Known rows, with every step that occurs:
Y/E: [-10  19  18  -7   6  -1  14  18  -5   1 -47  14  -3  14   6 -16   6  -8
   0   2  -6   0 -13   0  15  29   0   8  28 -31  -7   3 -21  -9  21  31
  25  14  -3 -17   9 -21]
D/E/W/Y/A: [ -7  -2 -15   3 -19 -16 -58  -9 -27   7   2 -32  24 -17 -13  29  15  26
 -10 -36   0  -8  14  21 -13 -11   5  22 -49 -20  -3 -25  36   5 -11 -13
 -34  -7  35  -3  34   0]
A/W/B: [ -2 -19   5   3   0 -11   3  -1   9   0  -2   4 -33  30  23  -4 -12  -1
  -8  49   6  -7  11 -28  -8   6   4   0  19  34  -5  -1  -4 -19 -29 -27
  29 -12 -27  -7 -24  25]
W/B/A/E: [ 28 -24 -15 -15  14  10 -15  43   6 -18   3  44   0  12  19 -17  -7  -8
  -3  34  -6  -9  23 -20  -2 -37  -7  -1   6  15 -13 -26  35  33 -12 -15
 -25   5 -13 -15  -4   9]
A/E: [  2  22 -19   5   6  -2   5  22  27  -1  -6  31  13  15   6  -5   1  -4
   1  -2 -10   5  -4   0  -9   9   6 -20  44 -18   6  11  -2   9  26  23
  16   9  -5  -6 -11 -15]
B/A/W/E: [  9 -18  21 -22  10  12  25  18 -13   1 -27 -30 -55  16  44  12 -15 -21
 -23  20   8 -13   8 -22 -11  14  -7 -10  14  20  25 -12 -17   7 -40 -14
 -13  23  12   9 -19   6]
W/E/A/Y: [ 11  50  -6 -15  -1   4  58   1  11 -13  29 -18  -5 -22   5  20  -2  -9
  28 -23  19  19 -19  23 -30   2   1 -23  -8 -13  23  19 -10  11  16  17
 -16  12  -2  25 -15   2]
E/W/B: [-19 -12 -17 -12 -16 -20 -37 -19  17 -31  15   1  -2  13  16  21  -5  22
  29   4  -1  -3   7 -27 -17  -7  18  30  -1  17 -32 -30  14   5  12 -16
  -1 -11  -2 -21  -5  33]
Y/A/W: [  1 -10   8  19  -5  -5  23  19 -13  11 -19 -37 -32  25  19   9  15 -26
 -31  24   9  10  13 -10 -11  27 -12 -22  11  13  38   1   2 -11 -19 -18
  21   8 -17  -9  13 -24]
A/W: [ -9  -7  14  14  10   7  17   3  14  22  -7 -11 -26  29   9   2   0   2
 -21  13  -5  -2  -1 -26 -10  37   1 -16  31  11  22   7 -19 -17  -3  -8
  41  10  -9   9 -14  -4]
B/Y/A/W/E: [ 34 -36   6  14   2  -7  43  40  -5  -7  -8 -67 -65  -5  36  21   0 -45
 -19  23  40   9  28   4  -9  15  36 -26 -11  41   2  -8   8  13 -39   4
 -38  17  -4   1  -1  -9]
W/B/Y/A: [ 36 -66 -14  18  -1  17   4  52  11 -12  11 -36 -33   5   9   3  13 -31
   4  32  33  17  28 -22 -12 -19  28  -3 -26  25 -43 -11  55  19 -16 -10
 -45   4 -34 -41  21   9]
W/Y/A: [ 24 -41  -2 -11 -20  33 -24  26  -3   4 -26 -38 -27  -3  11  10  21   1
   8 -11   8  21  20   7 -17  17   9 -28  -6 -31 -11  10  36  -1 -16 -28
 -20   4   7 -31  19 -22]
E/W: [-24   2  -8  -1 -16   0 -22 -22  13  -6   3  -9  -5  20  13  32  -1  27
  16 -19 -13   2  -8 -17 -16  24   1  14   7  -2   1 -14  -3   1  30   0
  27  15  22  -5  -3   7]
D/E/A/W: [-20  50   9  28  20 -51  21 -14   0  48  15  -6  12  -5 -22 -19   4   3
 -25 -15   0 -12 -19 -10   8   0 -35 -13  -9  17  43   4 -18   2 -43  10
  30 -19 -18  39   5  15]
E/A/Y/W: [ -8   9 -17   5  -8  43  52 -25   7  -5  43   3  15  -1 -23 -40  19  -5
  13   7   1  19 -27  10 -15 -16 -11 -13  -3 -13  11  39  -2 -11  38   7
  11  11  -9   9  -2  -8]
W/E: [ -8  18   0 -29  -7 -15  18  13   5 -10 -13 -20 -31  15  33  26  -3  -1
  29   1  18  -9 -22 -15 -24  23  22 -21  10 -13  -1  12 -28   5  10  15
  -2  11   4 -24 -12 -12]
A/Y/W/B: [  6 -54 -12   4 -21  49   7 -18  -3 -27  38  26  14  33 -12 -19   7  -3
  25  56  14   6  -6  -4 -19 -27  28  33   3   3 -26  20  12 -23  51 -27
  -9  14 -19 -26  -7  17]
A/Y/E/W: [-23   1  17   8   0  26   4 -21 -15 -24  -7  30  38   9 -10  36  -8  11
   9 -25 -20  15  11  53  11  15   9  54  12 -19  -6 -21 -18 -12  66  23
   6  34  22  18  -8   1]
D/E/W/B/A: [ -7 -26  -8  -9   1 -19 -60  -7 -27  -7  17   8  18   4  -5   9  -8  23
 -18  -1  -5 -28  11 -17  -4 -50 -14  58 -45  19 -14 -52  19  22 -16 -27
 -37   6   7  -7  23  49]
A/Y/E/W/B: [ -9 -15  12  -8  -5   6 -17 -19 -15 -46   7  40  39   2  -6  32 -20  17
  20   1 -14   3  23  29   6 -11  10  79   1  -3 -32 -29   0  -8  51  12
 -12  18  -1  10 -13  26]
W/B/Y/E/A: [ 18 -12  14  -6  20  -5  24  33  21 -14   2  12  -7 -35  -1 -35  -5 -21
  19  -2  12  12   9  -6  34 -17   6   8 -14  23 -45   2  15  26 -30  21
 -22 -14 -33  13   4  15]
B/E/A/W/Y: [  7  32  13 -11   7 -14  -7 -39   8  36  -5 -11   6 -47 -10  -9  -9   0
  -6 -20  -3   2 -13   3  33   4 -37 -62  -8   2  40  14 -14 -15 -49 -23
   5 -51  25  37 -17  -8]
D/E: [-21  27  -2  12  10 -24 -13   3  -8  33   0   0  14  24 -17  -4  10  13
 -15 -14   3 -21 -29  -6 -16   6   5   5 -10 -20   5   5 -13  -5   9  18
  18   6   1  -8  23   0]

Rows:
[ -3 -28  13 -37   4   7 -26  15 -24 -37 -28  17  -1  -1  20   3 -22   6
   4  10 -12  -7  24 -11  26 -19 -12  63 -17   9 -32 -49  20  18  -8 -23
 -21  12   2  -2   9  27] -> Y/E/W/B/A
[ -7  44   8 -15  10 -12  37  22   6   2 -13   4   7 -20  -1 -30  -1 -14
   4 -16  -8   2 -26   9  20  23 -20 -11   7 -21  15  15 -18  15  -6  31
  18  -7 -13   8  16 -23] -> Y/E/A
[  5 -37  19  -1   6  23 -13 -10  15  19 -23  -7 -24   9  16   1   2   7
  -2 -12  -5   2  12  -7   1  32   0 -32  25  -3  -4  15  -5 -35 -41 -39
  35 -10  15  12 -35  -6] -> A/W/Y
[ 18 -11 -11  -5  22  29  -8  41  10   4 -12  32   4   6   9 -18   6 -13
 -17   2 -22  -2   7  -8  -6  -2 -16  -9  27  -7  12  -4  23  22  -5   5
  -2  30   4  -5  -9 -11] -> B/A/E
[-19  38 -14 -10  -5 -28 -32 -39 -13   8   7  -4  20  -9 -17  41 -14  17
   7 -28 -10 -16 -27  -4   3  -4 -14   0  -9  -6  10 -19 -23  -1  39  13
  -3  -8  21 -12   8   0] -> B/E/W
[ 11 -55  35  23  17   6  15  32   5  -6 -27  22 -26   9   5 -12 -18 -24
 -20  36   6   3  31 -11  33  -2  22  21  20  43 -40   0  -4 -14 -31   1
   1   1 -28  15 -27  14] -> A/W/B/Y/E
[ 11 -37 -21 -12 -31  16 -43  -9  -5 -12  -7 -37  -8 -16  16  36  17  14
  20 -30  -7  16  25  18 -18  13   4   0 -19 -18 -19 -22  48   0  -2 -27
 -16   5  38 -16  17  -9] -> E/W/Y/A
[  7  48  -3 -23  11 -44  -5 -14  13   4  28   7   7 -31 -17  -7 -10  -3
  21  14  11 -11 -26 -12   7 -33 -30 -27 -27  11  15  -2  -5  23 -11   2
 -18 -46 -22 -13   9  15] -> W/B/E/A
[ -1 -22  41   0   2  17  -2  -1   0  10 -58  16  -7  -8  12 -10  -3   2
  -9  -4 -23   2  18  17  26  31   0  -1  40 -13 -12  11 -15 -35 -26 -11
  31  -5  17  18 -30 -22] -> A/W/Y/E
[ -1  18 -38   9 -11 -27 -15  12   3 -21   4  -5  19   4   0  32   6   3
  -7  -5 -19   7  20  15 -15  -7   6   2   5  -1  12 -26  23  34  37  24
 -12  13   9 -10  17 -14] -> Y/A/E/W
[ -2  18   4  -7  -6 -13  30   0   5 -11 -23 -25 -40  19  32  20  -8 -17
   0  18   8 -10  -2 -12 -15  29  18 -24  23  22  19  -4 -37 -10 -17   4
  14  11   5   3 -25  -8] -> A/W/E
[  0  11 -25  -8 -11 -29 -35  -6  23 -35  24  42  28   6  11  13  -9  18
  19   8 -19 -15  22  -2  -9 -20  18  25   9  22 -24 -31  14  18  36   8
  -7  -7  -2  -4 -23  17] -> A/E/W/B
[  3  34 -19 -19 -18 -32  12 -31  -3  -5  40  14  26 -28 -27 -51  -7  -4
  10  38  13 -17 -37 -27   9 -52  -6 -19 -29  13   5  22  -2   8   9   2
 -28 -52 -25 -13  20   1] -> Y/W/B/E/A
[ -4 -29  -5 -17 -20  18 -48 -28  15  -4  -7  -7  -4   0   5  19   6  39
  27 -44 -16   6   7  -1 -19  18   6   0   5 -18 -31 -16  14 -10   3 -21
  15  -9  38  -7 -16   6] -> E/W/Y
[ 11   4   0 -11  -8 -30  39  22 -20 -15 -25 -55 -42  10  43  30   1 -34
 -18  37  26  -4  10  -6 -23  21   9 -25   7  12  26   0  -2   2 -21   7
 -17  10  -5  -2   2 -15] -> Y/A/W/E
[-19  65 -14   5  11 -39  13  -1   6  37  21 -12  18  -9 -27 -19  11   8
  -3 -34  10 -10 -34  -8  -2 -10 -21 -21 -24 -10  23  16  -4  19 -14  23
  10 -14 -19  18  28   4] -> D/E/A
[-36  29 -13  13  -1 -39 -32 -24 -14  16   8   3  25  17 -21  26  -1  35
  -4 -32  -9 -15 -17   0 -15  -5   1  28 -13  -4   6 -17  -7   8  18  15
   8   6  12  -1  16  17] -> D/E/W
[-22  -3  -5  -8 -16 -16 -70 -37  -3  22   1  -1  23  -9 -17  23  -1  48
   5 -60 -10 -17   0   7 -10 -12   9  18 -28 -16  -9 -18   5  -8  -6  -7
  -5 -12  48   5   6  13] -> D/E/W/Y
[ 14 -56   0   2 -14 101  22  -4 -19   0  18  12   3  30 -11 -26  15 -12
 -13  26  10  10 -16  -1 -13 -22   0  17  10  -8   1   9  15 -12  36 -26
 -14  46   4  -9  17  -9] -> B/A/Y/W
[  2  69  -7  -7  15 -29   9 -13   8  30  14 -14  10 -31 -21  -4   0   4
   7 -22   5  -6 -41  -4  20  -1 -35 -40 -18  -7  42   9 -18  16  -5  20
   4 -28  -4   3  14 -12] -> B/E/A
[  5 -25  25  16  21  25  15  36  11   5 -28   6 -16   3  -9 -12   4 -12
   1 -13   1  13   4   3  33  12  16  11  19  -9 -35   7  -6   4   8  33
   3  27 -12   1   2 -17] -> B/Y/E
[  5  18  26 -29  -6   0  -3   7   5   3 -28   5   4 -33   0 -26  11   4
  21 -37 -11   9  -8  24  27  12 -10 -15  -2 -47 -13  16  -1   0 -34   3
  12 -19  11  20  -6 -27] -> W/Y/E/A
[  4 -16  -7   2 -10  24   3 -34 -20 -18  40  34  38  -1 -34  -9  -9  -7
   5  55  10 -13 -16   4  -3 -46  11  28 -15  -2  -8  11 -12 -27  57  -9
 -33  -7 -13 -22   0   3] -> A/Y/W/B/E
[ 34 -20 -23  37  18  14  18  51  10  -2   2  -7  -6  -8   3  -5  18 -39
 -11   5   4  16  27  14   1  -5  21 -25  10  10  -9   1  31  25   8  32
 -30  19 -11 -14   6 -35] -> B/Y/A/E
[ -6  39 -17  33   1   9  41 -32 -17  16  59  13  52  -8 -53 -40  18   6
  -4  -4   3  -3 -35  18 -10 -41 -10  11 -20 -10  25  32  -7  -8  28  19
   1   3 -11  16  24   1] -> D/E/A/Y/W
[ -2  -7  21  10  13  32  30  13 -13 -10 -24  25  21  17 -14   7   3  -7
  -4  -3 -10  13   5  39  18  18   4  32  16 -32  -2  16 -28 -14  48  29
  12  36  -1   7  -2 -10] -> A/Y/E
[ -5   9  18   1   9 -41 -16 -17  -4  10  -6  10   0  -5  -5   9 -18  -9
 -20  51   9 -26  -5 -21  18 -11 -13  -5   2  31  18  -6 -20 -14 -18  -8
   4 -27  -8  -1 -13  18] -> A/W/B/E
[ 29 -47   1  44  13  21  24  32   0  19  -3 -49 -45  11  11   8   6 -40
 -36  21  21  19  30  -9   8  21   0 -24   8  40   5  -5  22   0 -33 -10
  -2  16 -17   0   8 -10] -> B/Y/A/W
[-22  11  -9   9 -10 -52 -53 -27  -4  -6  27  17  23   5  -9  14  -6  39
   5  -9  -1 -24  -6 -11 -11 -35   7  51 -32  19 -19 -32   2   8   7  -3
 -10 -15  -3  -7  20  36] -> D/E/W/B
[-12  38  24  10  10 -25  49   1   0  11 -28   9 -10 -12   1 -29  -4 -24
 -15   5 -15   5  -1   2  31  25 -24 -12  20   8  33  22 -27  -6 -35  14
  45 -11 -19  42 -14 -10] -> Y/E/A/W
[  0  14  10 -10   6 -33 -24  -2  -1   7   3  10   6  -3  -8   9 -14  10
  15  29  17 -20 -19 -23  11 -12  -5  -5 -15   2   2  -4  -7  -3   9   1
 -14 -24 -16 -31   7  13] -> W/B/E
[ 18 -21 -19   0 -13  34  49  10   7 -20  14 -26 -39   0  14 -21   3 -16
  22  22  29   1 -17 -17 -15  -7  59 -17   2  16 -45  27 -24   4  18  18
 -27  23  -1 -30   0  -8] -> B/Y/W/E
[ -2  17  11   8  11 -29 -10 -26   8  41  11  -5  11 -30 -17 -23   3  13
 -16 -30  -7  -7  -5   9   9  -3 -30 -28 -19  -1  25  18   7 -10 -71 -20
  15 -32  11  53  -2   7] -> D/E/A/W/Y
[ 18 -32 -17 -15  -4  35 -54   1   1 -22  -9  23  13 -19  18  10  -1  19
   3 -38 -32  -7  35  16  -2 -14 -11 -10   7 -10 -20 -27  35  18 -13 -23
 -15   7  55  12 -14  -4] -> B/A/E/W/Y
[ -8  53  -5  21  18  -2  18 -11   1  37  43   9  39 -13 -41  -2  13   7
 -10 -40   2  -3 -24  25 -10 -15 -28   7 -26 -18  30  14  -5   9  13  21
   2   5  -7  41  11  15] -> D/E/A/Y
[ -1 -27 -14  16 -13  62  36 -22   2  -7  26  16  15  28 -23 -21  15  -2
   3  23   3  15 -14   3 -26   4  17  16  18 -14   1  32  -7 -27  66  -1
  14  30  -4 -14  -6 -12] -> A/Y/W
[  5  -5   9  -7   1   5   8 -19  24  19   0 -23 -16 -20   7 -20  12   5
   5 -28  -3  13  10  -1   9  18 -19 -48  12   6  11  26  12 -21 -58 -37
  31 -31   9  39 -27   1] -> E/A/W/Y
[  1 -10  29 -15   2  24  -8  10   3   1 -49  18  -1 -10   6  -5   8   8
  19 -15 -14  16   7  10  18  28  12  -2  20 -44 -24   7 -11 -14  -7  -2
   9   2  14 -10  -2 -22] -> W/Y/E
